What can hang from each mark
mezo: vene
daduf: mogal tatafin
tatafin: daduf pipa pivas
kamug: mogal
vene: pipa
pipa: mogal tatafin vene
pivas: vene
mogal: daduf kamug

Each row was made from one small tree. Brackets hold a mark, then the marks that hang from it, in alphabetical order. Every link used is in the known rows. Write each row's tree.
In the rows, zero is written as 128.
Known rows
{kamug mogal}: [138 125 147 149 124 131 143 138 137 136 131 104 148 121 130 129 127 124
 121 121 126 102 117 126 131 126 127 140 126 135 124 133 112 106 130 118
 119 128 133 118 116 159 110 120 116 134 101 122 148 118 128 139 140 139
 136 109 143 112 115 120 120 112 123 134 149 121 107]
{mogal daduf kamug}: [180 105 141 110 116 141 134 114 103  76 130 151 157 159  86 105 142 122
 150 134 131 116 123  90 128 151 139 143 115 127 126 125 113 136 160 127
 154 135 144 161 142 121 125 163 118 104 125 115 135 113 107  90  97 129
 121 110 161 111 146 125 135 136 134 160 115 111 128]
{daduf tatafin}: [152 145 105 139 122 137 135 147 124 117 136 107 124 136 120 133 126 109
 123 129 132 107 133 133 130 136 111 147 139 120 118 117 132 140 109 128
 122 109 140 153 121 118 139 114 101 124 133 130 123 138 137 104 105 127
 124 111 137 132 109 142 169 131 124  93 122 101 137]
{pipa tatafin}: [147 146 151 144 125 130 124 152 116 149 117 143 131 122 135 146 118 122
 130 140 113 133 111 126 130 139 144 134 125 123 103 115 130 121 126 127
 130 147 119 151 132 135 113 135 141 107 125 130 130 133 134 138 134 116
 134 127 126 128 119 108 145 146 113 127 106 121 148]
{pipa mogal}: [131 144 106 140 125 113 107 132 109 136  99 128 139 126 107 150 116 117
 152 145 113 130 113 123 133 122 157 116 136 135 145 130 139 116 128 130
 127 108 119 128 118 119 121 129 151  95 121 128 126 138 144 115 105 126
 133 144 104 139 119 137 131 137 134 114 106 108 135]
{tatafin daduf}: [125 115 143 110 136 132 129 121 125 134 131 121 136 134 133 117 135 132
 136 113 129 101 133 130 131 125 126 128 135 127 134 128 127 133 124 139
 126 134 131 119 130 131 142 127 102 127 130  99 142 142 120 118 138 103
 127 122 115 154  98 141 117 119 128 149 121 120 132]
{mezo {vene {pipa mogal}}}: [166 151  88 123 136 113  93 119 104 120  85 146 150 120 104 162  74 118
 135 126 123 128 139 133 115 116 140 140 162 150 129 128 136 103 147 124
 151 132 130 155 130 112 136 139 146  85 121 130 137 125 147 128  94 143
 124 143 115 138 115 131 142 125 135 121 110 119  99]
{kamug {mogal {daduf {tatafin pipa}}}}: [206 132 151 164 120 142 170 172 142 118 141 126 175 165 117 118 116 116
 123 107 138  42 108 110 134 145 109 182 131 124  92 116  90 115 140  95
 131 146 170 162 108 153  99  83  72 112 131 115 145 122 109 120  80 158
 126  97 178 125 128 117 156 118 121 107 127  78 141]
{kamug {mogal {daduf {tatafin pipa pivas}}}}: [204 132 166 154 128 150 191 163 142 133 147 141 170 178 126 110 106 111
 106  91 141   4  75  93 136 153 108 188 135 127 103 106  70 152 147  84
 155 149 181 147 110 158  95  76  46 135 135  91 148 138 133 134  90 152
 109 112 171 119 128 105 143 108 134 107 130  74 142]
{pipa {mogal daduf} {tatafin {pivas vene}}}: [170 155 133 148 101 128 139 161  94 146  97 224 160 160 128 142  85  88
 139 114 109  74  93 106 139 149 184 162 114 134 107  96 100 136 142 102
 175 128 131 151 137 146 104 135 163  90 145  94 100 166 159 114  91 123
 101 146 135 140  84 104 124 118 112 100  67  69 166]
{daduf {mogal kamug} {tatafin pipa pivas}}: [198 137 153 133 135 138 144 161 108 132 146  94 167 186 101  98 120  73
 124 130 109  37  49 102 147 189 106 177 165 159 117  94  73 186 131  99
 143 121 158 165 138  92 127 109  75 154 103  61 118 145 143 121  89 110
  97 130 129 140 144 142 155 172 172 109  95  54 120]
{vene {pipa mogal {tatafin pivas}}}: [161 165 124 149 124 124 110 152  87 151  75 173 136 135 132 158  63 120
 128 145 112 107  81 113 118 138 144 128 158 143 128  98 107 159 138 109
 169 124 125 149 129 133 113 117 125  76 125 123 133 168 160 138 117 106
 119 160  87 122 114  97 169 129 136 115  89 102 159]
{daduf {tatafin {pipa {mogal kamug}}}}: [195 132 127 152 114 130 126 157  82 120 114 111 157 160  85 122 135 102
 145 149 103  90  91 118 141 161 122 149 153 137 110 120 118 118 146 123
 139  91 146 156 122  76 113 142 114  92 118 116 126 130 130  84  58 118
 137 117 122 145 126 156 192 174 168 105  87  65 162]
{mogal {daduf tatafin} kamug}: [197 124 124 122 117 148 143 133  97  61 136 132 147 166  77 112 145 100
 149 142 139  98 130  92 130 154 129 170 132 122 111 120 116 143 143 125
 140 116 153 194 135 117 139 148  98  96 130 124 135 120 102  67  72 130
 115  94 164 112 128 142 182 142 126 120 107  77 140]
{pivas {vene {pipa tatafin}}}: [155 153 111 159 108 124 121 145  86 136 101 169 132 129 142 147  75 115
 120 112 102 148 149 152  98 145 133 149 152 140  92  83 135 113 130 107
 158 127 115 162 136 137 122 119 153 106 127 134 123 142 141 124 113 104
 118 130 134 124  75  98 148 110 109 112 123 108 156]
{pivas vene}: [124 127 112 136 110 126 136 140 113 135 135 152 139 137 135 130 123 107
 114 107 119 134 158 147 126 133 137 149 124 137 114 114 136 113 121 123
 137 109 123 122 133 122 135 135 158 146 142 129 110 132 136 119 116 135
 120 123 139 136  93 131 119 108 122 119 132 105 133]
{tatafin daduf {pivas vene}}: [112 113 148 110 134 135 156 136 115 155 140 156 129 161 159 105 119 105
 104  86 123  81 121 131 122 132 123 159 132 142 128 108 101 148 126 116
 165 117 140  96 138 132 150 139 108 158 160  68 114 162 144 126 143  96
  99 132 131 161  63 135 113  92 122 127 112  97 139]
{mogal {daduf {tatafin pivas}} kamug}: [198 123 146 110 123 154 157 138 105  79 147 151 148 179  91 102 136  97
 124 131 138  52  96  76 130 164 126 178 132 135 111 113  87 185 149 125
 166 124 168 174 135 119 139 142  70 126 148  94 118 137 116  87  87 125
  99 111 165 113 131 133 174 137 140 121  96  76 136]
{pipa vene}: [129 124 113 155 124 126 127 137 114 111 116 146 139 131 152 155 138 119
 142 108 106 152 141 127 125 116 131 137 112 133 127 117 108 101 126 122
 131 106 115 106 127 104 112 133 150 114 144 123 108 132 143 119 125 126
 119 133 113 140 104 149 145 126 127 109 119 112 124]
{daduf mogal tatafin}: [162 155  94 139 131 126 113 148 119 117 133  78 127 143 115 139 113  88
 140 143 121  96 108 128 141 151 134 140 158 155 123 101 125 156  99 115
 100 115 125 174 127 127 141  92 109 136 101 104 116 149 137 105 100 128
 109 118 129 131 106 157 148 146 135  84 116  55 114]
{tatafin {daduf mogal} pipa pivas}: [160 125 164 116 156 128 142 156 127 168 131 112 161 175 135  94 109 115
 118  99 113  40  54 118 151 155 117 139 162 159 128  98  76 163 125  96
 147 160 148 114 135 128 132  86  72 164 112  34 126 176 133 159 131  94
 112 156 112 168 119 142  82 131 161 138  95  79 122]
{pivas {vene {pipa mogal tatafin}}}: [155 165  90 166 106 113  99 154  65 142  72 180 134 127 127 164  63 105
 139 131  93 145 141 152 110 137 156 127 151 145 110  89 143 113 128 109
 151 107 107 158 128 121 121 119 172  63 123 135 121 151 154 106  93 109
 127 144 111 132  66 111 161 114 122  99  99  84 169]
{mogal kamug}: [157 106 135 114 124 136 122 118 101 104 130 120 140 136 103 111 143 114
 139 143 112 135 120 112 126 144 132 140 134 137 124 125 118 133 147 139
 136 111 124 143 140 109 131 169 129 125 119 124 135 115 120 103 120 116
 129 113 132 122 136 134 147 145 145 157 115 122 123]
{kamug {mogal {daduf {tatafin {pipa vene}}}}}: [207 130 129 190 114 139 173 181 123 104 134 134 183 168 142 151 124 104
 132  83 117  62 127 108 130 141 117 188 119 134  86 106  78  97 144  93
 143 130 154 138 108 137  79  92  94  95 138 106 125 125 130 113  69 157
 117 102 159 125  98 134 164 113 128  92 124  73 132]
{pivas {vene {pipa {mogal kamug}}}}: [165 128  82 142 104 118 108 122  57  98  86 158 141 148  90 132  90 104
 145 144  96 153 144 134 110 142 141 138 162 160 140 107 135 113 146 116
 156  78 125 143 135  90 132 162 164  82 109 130 127 132 135  78  80 114
 119 132 123 126  88 126 160 115 146 126 113  83 142]
{mezo {vene pipa}}: [158 146 107 110 138 127 118 110 124 108 107 141 150 125 116 144  90 121
 111 108 127 122 148 136 104 121 108 153 151 141 112 126 125 108 139 125
 154 149 138 160 136 131 150 131 118 113 131 126 140 115 134 145 120 132
 122 135 140 128 130 128 141 117 130 133 133 130  81]

Write each row's tree
[177 141 117 125 117 137 146 146  84 120 145 114 148 180 100 116 119  55
 111 124 102  79  91 124 137 181 127 182 162 166 127  78 100 178 115 101
 145  83 138 166 146 108 144 134 117 163 115  67  98 157 154  92  95 115
  80 116 142 133  81 156 157 136 152  97 106  32 117]	{daduf {mogal kamug} {tatafin {pivas vene}}}
[180  99 150 140 142 131 123 145  77 116 120 100 180 177 133 127 144  94
 162 106  78  98 103 114 140 158 127 138 142 166 112  98  86 123 141 117
 132 125 132 116 146  84 113 142 125 113 100  47 124 149 121 103 108  95
 113 131 108 170  98 170 133 157 165 155  87  67 111]	{tatafin {daduf {mogal kamug}} {pipa vene}}
[196 132 142 135 107 135 107 154  69 101  91 178 162 149  78 140 125 102
 182 160 103 111 103  89 142 152 185 133 120 130 109 117 122 125 164 129
 153 130 127 187 141 119 102 164 167  49 108 126 132 135 122  83  75 113
 137 128 134 117 115 115 156 164 130 146  62  84 154]	{pipa {mogal daduf kamug} tatafin}
[192 141 127 114 133 140 135 142 101 109 146  93 141 171  99 115 126  74
 123 145 113  70  62 104 143 170 131 174 162 158 135  99  92 196 121 119
 133  98 141 175 138 100 143 128  91 159 109  71 113 155 141 107 108 110
  91 119 127 123 111 144 162 154 152 105 102  52 112]	{daduf {mogal kamug} {tatafin pivas}}
[142 126 149 145 120 133 169 151 122 171 142 181 161 167 157 103 110 110
  90  81 111  84  95 135 126 154 110 168 130 146 103 104  93 128 131  92
 170 129 155  99 135 114 114 117 119 168 164  87 107 147 149 155 118 126
 107 152 146 153 114 115 111 116 142 115 114 109 149]	{tatafin pipa {pivas vene}}
[179  99 185 103 151 138 137 137  92 150 139  98 176 186 116  85 127 103
 131 115 106  49  47 105 147 172 124 149 166 158 132 111  72 179 142 107
 151 139 150 121 146 100 133 129  84 161 104  27 139 163 123 133 128  89
 105 143 119 165 123 139 104 156 176 168  85  73 110]	{tatafin {daduf {mogal kamug}} pipa pivas}
[151 131 105 170 123 111 116 161  98 139  93 156 169 139 142 161 123 123
 154 114  87 122 111 127 132 129 138 126 126 146 114 120 100  81 140 116
 142 105 128  96 119  81  87 127 170  76 136 119 109 137 156 116  81 129
 140 151  96 161 118 147 145 146 153 104  93  95 150]	{tatafin {pipa mogal vene}}
[135 131  99 125 136 122 125 135  81 144  98 174 136 158 134 123  63 110
 116 102 115  94 123 134 111 126 139 143 171 162 146  94 115 145 127 114
 172  98 141 112 132 131 146 128 110 112 146  80 122 181 155 113 119  85
 102 160 101 157  54 126 134  79 141 118 103  81 153]	{tatafin daduf {pivas {vene {pipa mogal}}}}
[141 141 149 136 118 130 131 164  82 190  99 179 144 156 152 129  96  97
 125 110 100  82  99 125 138 138 162 150 140 143 120  99 118 133 123 120
 162 117 130 125 134 133 118 147 149 107 143  76 112 186 162 112 128  85
 108 142  98 172  45 132 132 117 114 119  67  69 160]	{pipa mogal {tatafin daduf {pivas vene}}}
[151 165 106 156 115 114  89 146  82 137  69 153 137 115 120 165  69 126
 150 159 102 143 116 130 109 135 152 120 160 137 118 105 140 126 136 124
 145 126 115 161 125 131 112 118 152  55 107 141 139 141 146 117 105 109
 137 149  98 126 109 113 169 137 128 119 100 102 160]	{vene {pipa mogal tatafin}}
[142 159 138 139 121 133 120 163 105 172  98 168 139 139 131 152  98 106
 135 147 108 100  71 107 144 144 165 129 136 137 127 111 109 147 130 123
 159 131 125 139 129 132 106 138 146  96 126 107 118 160 169 138 121 106
 122 154  94 141 102 115 150 149 128 118  78  99 161]	{pipa mogal {tatafin pivas}}
[176 128 107 169 117 117 124 159  98 109  91 193 184 159 129 160 118 121
 168 103 101 107 113  97 131 131 155 138 113 137 119 122  94  87 155  98
 151 130 142 119 124 101  88 130 155  63 143  99 113 134 137 109  56 135
 128 147 121 154 123 141 121 141 144 101  82  87 150]	{tatafin {pipa {mogal daduf} vene}}
[172 144 140 115 137 131 110 135 105 141  98 135 155 126 143 150  85 119
 125  98 120 107 143 137 105 124 119 151 157 131  95 113 125 108 136 135
 159 177 132 176 140 145 145 143 109  92 131 107 154 136 134 136 138  93
 123 127 129 147  87 123 152 120 110 155 100 114 108]	{mezo {vene {pipa {tatafin daduf}}}}
[140 149  75 152 115 107 107 126  89 123  85 162 135 137 109 148  70 116
 136 123 109 142 151 147 110 126 143 133 161 152 133  94 141 111 133 111
 151  91 119 127 128 116 131 125 164  86 131 136 118 144 150 102  95 131
 118 150 114 134  84 120 146 101 134  99 122  87 143]	{pivas {vene {pipa mogal}}}
[187 139 137 147 116 141 186 169 116 127 150 191 160 193 132 101 101  93
 100  78 132  41 101 118 131 165 112 198 130 135  92  90  78 151 130  78
 177 133 175 148 132 122 127 101  78 146 182  83 100 152 139 118  67 141
  93 128 178 145 107 121 138 108 130  84 106  64 163]	{mogal {daduf {tatafin pipa {pivas vene}}}}
[137 148  80 145 121 117 126 127  95 137  92 178 132 148 123 138  62 106
 117 118 105 114 117 132 106 137 139 142 166 162 140  98 118 144 132  99
 175  93 131 121 128 114 132 120 141 115 145 109 116 161 163 121 100 121
 100 162 104 138  82 116 139  91 137 105 123  91 152]	{tatafin {pivas {vene {pipa mogal}}}}
[170 142 134 124 127 148 160 148 136 103 143 164 140 169 118 116 116 105
 117 114 155  55 100  93 133 147 127 174 132 125 116 109  89 184 129 112
 160 134 157 167 129 138 137 108  68 128 159  98 114 149 137 112  96 142
  95 121 153 127 127 124 152 116 116  93 110  86 142]	{mogal {daduf {tatafin pivas}}}
[188 136 125 156 113 144 157 152 129  98 143 113 151 146 107 131 120 109
 124 115 147  60 126 103 135 137 132 174 122 125 109 118 116 136 136 114
 123 134 154 166 113 169 110 100  82 114 121 123 143 123 115  99  99 156
 116  87 166  99 115 121 154 107 106 107 139  74 124]	{kamug {mogal {daduf tatafin}}}
[207 138 119 135 111 128  95 138  62  82  66 176 158 149  81 151  89 116
 173 162 110 123 109  97 115 155 172 131 148 139 114 108 118 135 169 118
 171 136 125 196 135 121 110 155 145  38 104 131 143 135 119  83  77 118
 129 135 124 105 124  99 166 144 134 144  78  83 160]	{vene {pipa {mogal daduf kamug} tatafin}}
[179 176 111 137 125 120  89 137  92 143  75 161 162 112 118 180  61 108
 146 138 109 133 132 131 114 122 149 146 155 141 107 110 139  97 146 127
 157 148 123 186 133 122 124 142 164  51 120 136 141 130 151 133  98 122
 126 143 116 138 105 123 154 139 131 125  91 105 114]	{mezo {vene {pipa mogal tatafin}}}
[200 107 123 156 115 128 119 148  67  83  92 177 192 169 103 142 138 110
 187 120  92 118 115  89 139 148 154 142 108 147 113 119  90  96 172 106
 162 109 141 130 133  77  89 156 164  59 129 106 112 125 124  83  52 135
 127 133 127 149 128 143 148 160 164 130  74  76 151]	{tatafin {pipa {mogal daduf kamug} vene}}
[204 169 110 132 125 123  97 141  86 111  68 194 172 132 102 170  62 112
 151 125 123 108 135 109 110 128 169 150 144 138 104 110 128 103 158 115
 167 170 127 205 140 140 118 129 147  40 129 128 138 128 138 117  78 141
 118 144 139 126 120 112 147 127 115 116  77  96 119]	{mezo {vene {pipa {mogal daduf} tatafin}}}
[138 136 139 148 129 129 115 171  84 163  82 174 145 143 165 165 113 104
 161 112  90  95  79 103 136 123 164 138 127 145 114 104  92 135 125 129
 162 124 120 114 130 114 103 147 150  79 134  74 111 181 170 123 129  78
 109 150  69 169  50 144 163 138 127 126  69  84 164]	{pipa mogal {tatafin daduf pivas} vene}
[163 147  71 142 112 112 117 131  89  89  83 193 149 153  96 148  66 115
 146 129 123 119 159 128 114 137 161 147 145 151 130 106 134 125 142  98
 167 109 134 153 133 136 131 117 149  75 146 132 121 142 129  92  65 136
 109 144 142 120  93 115 128  93 118  97 115  74 150]	{pivas {vene {pipa {mogal daduf}}}}
[175 124 184 103 143 141 121 149  82 152 119 103 146 172 123 110 123  91
 134 134  98  69  52 102 147 171 151 147 154 155 118  94  92 188 130 128
 149 139 127 164 153 135 133 145 106 128  89  49 135 176 133 122 152  72
 101 133 103 146  94 136 131 156 151 167  70  66 122]	{pipa {tatafin {daduf {mogal kamug}} pivas}}
[168 144 159 101 149 144 134 138 111 154 108 157 156 145 150 131  70 117
 106  96 126  68 104 119 115 130 110 167 156 134  93 104  94 144 143 127
 182 175 141 165 146 151 151 142  95 120 141  76 139 159 148 154 151  96
 108 136 121 153  94 118 147 110 117 151  96 119 107]	{mezo {vene {pipa {tatafin daduf pivas}}}}
[166 100 169 122 142 138 137 140  87 147 115 143 165 171 110  95 131 112
 144 123 109  60  64 103 140 153 125 141 149 150 127 129  90 151 155 127
 170 115 159 104 130  88 118 153  99 110 123  59 137 156 139 112 109  82
 123 146 103 171 121 137 144 151 177 167  67  90 151]	{tatafin daduf {pipa {mogal kamug}} pivas}
[157 107 158  94 147 137 127 128  96 127 136  90 152 171 110  92 129  92
 133 131 116  67  66  96 146 158 144 142 155 159 149 104  87 193 136 119
 143 124 138 136 146 108 147 148  95 154  96  38 135 161 130 116 139  85
 103 135 115 150 104 148 115 144 164 159  91  76 100]	{tatafin {daduf {mogal kamug}} pivas}
[144 139 144 143 129 124 103 163  94 159  89 134 139 124 134 144 115 121
 160 145 109 109 107 121 135 126 164 119 128 125 114 120 139 121 120 138
 137 136 117 143 126 136 116 137 144  73 113 108 131 162 144 111 123  86
 142 137  91 160  85 134 153 141 126 134  68  90 168]	{pipa mogal {tatafin daduf}}
[174 147  96 184 113 118 124 179  93 126 104 133 163 149 139 168 120  99
 154 117  93 105 113 122 134 135 122 142 137 142 109 106 111  87 121 119
 130  91 138 124 112  79  99 112 134  74 142 112  97 138 162  96  65 129
 131 131 100 166  93 167 181 154 155  68  96  62 168]	{daduf {tatafin {pipa mogal vene}}}
[185 140 143 141 125 150 179 148 144 115 147 135 154 162 115 119 106 107
 104 106 149  22  95  93 135 143 125 184 123 128 107 107  79 169 131 103
 150 134 168 159 113 165 117  93  57 138 138 100 138 143 137 119 108 155
 102 103 160 102 114 120 155 100 120  96 127  78 126]	{kamug {mogal {daduf {tatafin pivas}}}}
[145 152 124 167 119 122 114 169  98 156  82 175 152 135 156 176 107  98
 148 124  83 112  75 103 136 131 159 138 122 146 111 104  92 120 131 122
 160 112 116 120 125 115  92 144 169  81 137 100  96 167 181 130 116 106
 113 157  76 149  81 125 164 148 131 102  74  95 162]	{pipa mogal {tatafin pivas} vene}
[183 117 122 119 116 128 116 128  84  82  97 164 158 154  72 127 135 114
 171 156 124 113 116  85 145 143 175 132 131 139 136 134 121 134 165 125
 149 114 135 162 138 118 121 165 150  74 119 117 131 118 109  80  73 138
 124 128 135 123 134 135 139 146 141 146  79  87 141]	{pipa {mogal daduf kamug}}
[158 135  86 157 123 116 114 144  92  84  87 184 153 145 119 167 125 112
 173 124 103 121 144  95 130 116 178 125 106 143 130 124 118  99 148 120
 144 114 125 127 127 112 103 134 169  60 138 119 109 135 143  95  73 150
 117 140 112 137  99 143 143 130 126 104  92  89 137]	{pipa {mogal daduf} vene}
[172 154 127 161 116 129 123 167  90 130  79 210 161 156 137 172  99  97
 165 113 102  99  83  79 136 132 183 144 109 144 112 102  83 130 142 107
 173 137 127 144 134 127  85 139 164  59 153  93 101 161 162 115  90 125
 108 157  97 142  96 117 150 139 125  97  65  84 163]	{pipa {mogal daduf} {tatafin pivas} vene}
[178 122 164 113 129 137 102 146  74 136 117  86 156 152 109 118 133  98
 154 142  93 104  86 117 140 164 157 134 147 148 121 102 117 158 128 135
 128 141 118 176 149 123 125 145 130 112  79  69 141 157 118 108 134  80
 123 119 107 149  93 145 138 164 134 168  78  70 122]	{pipa {tatafin {daduf {mogal kamug}}}}
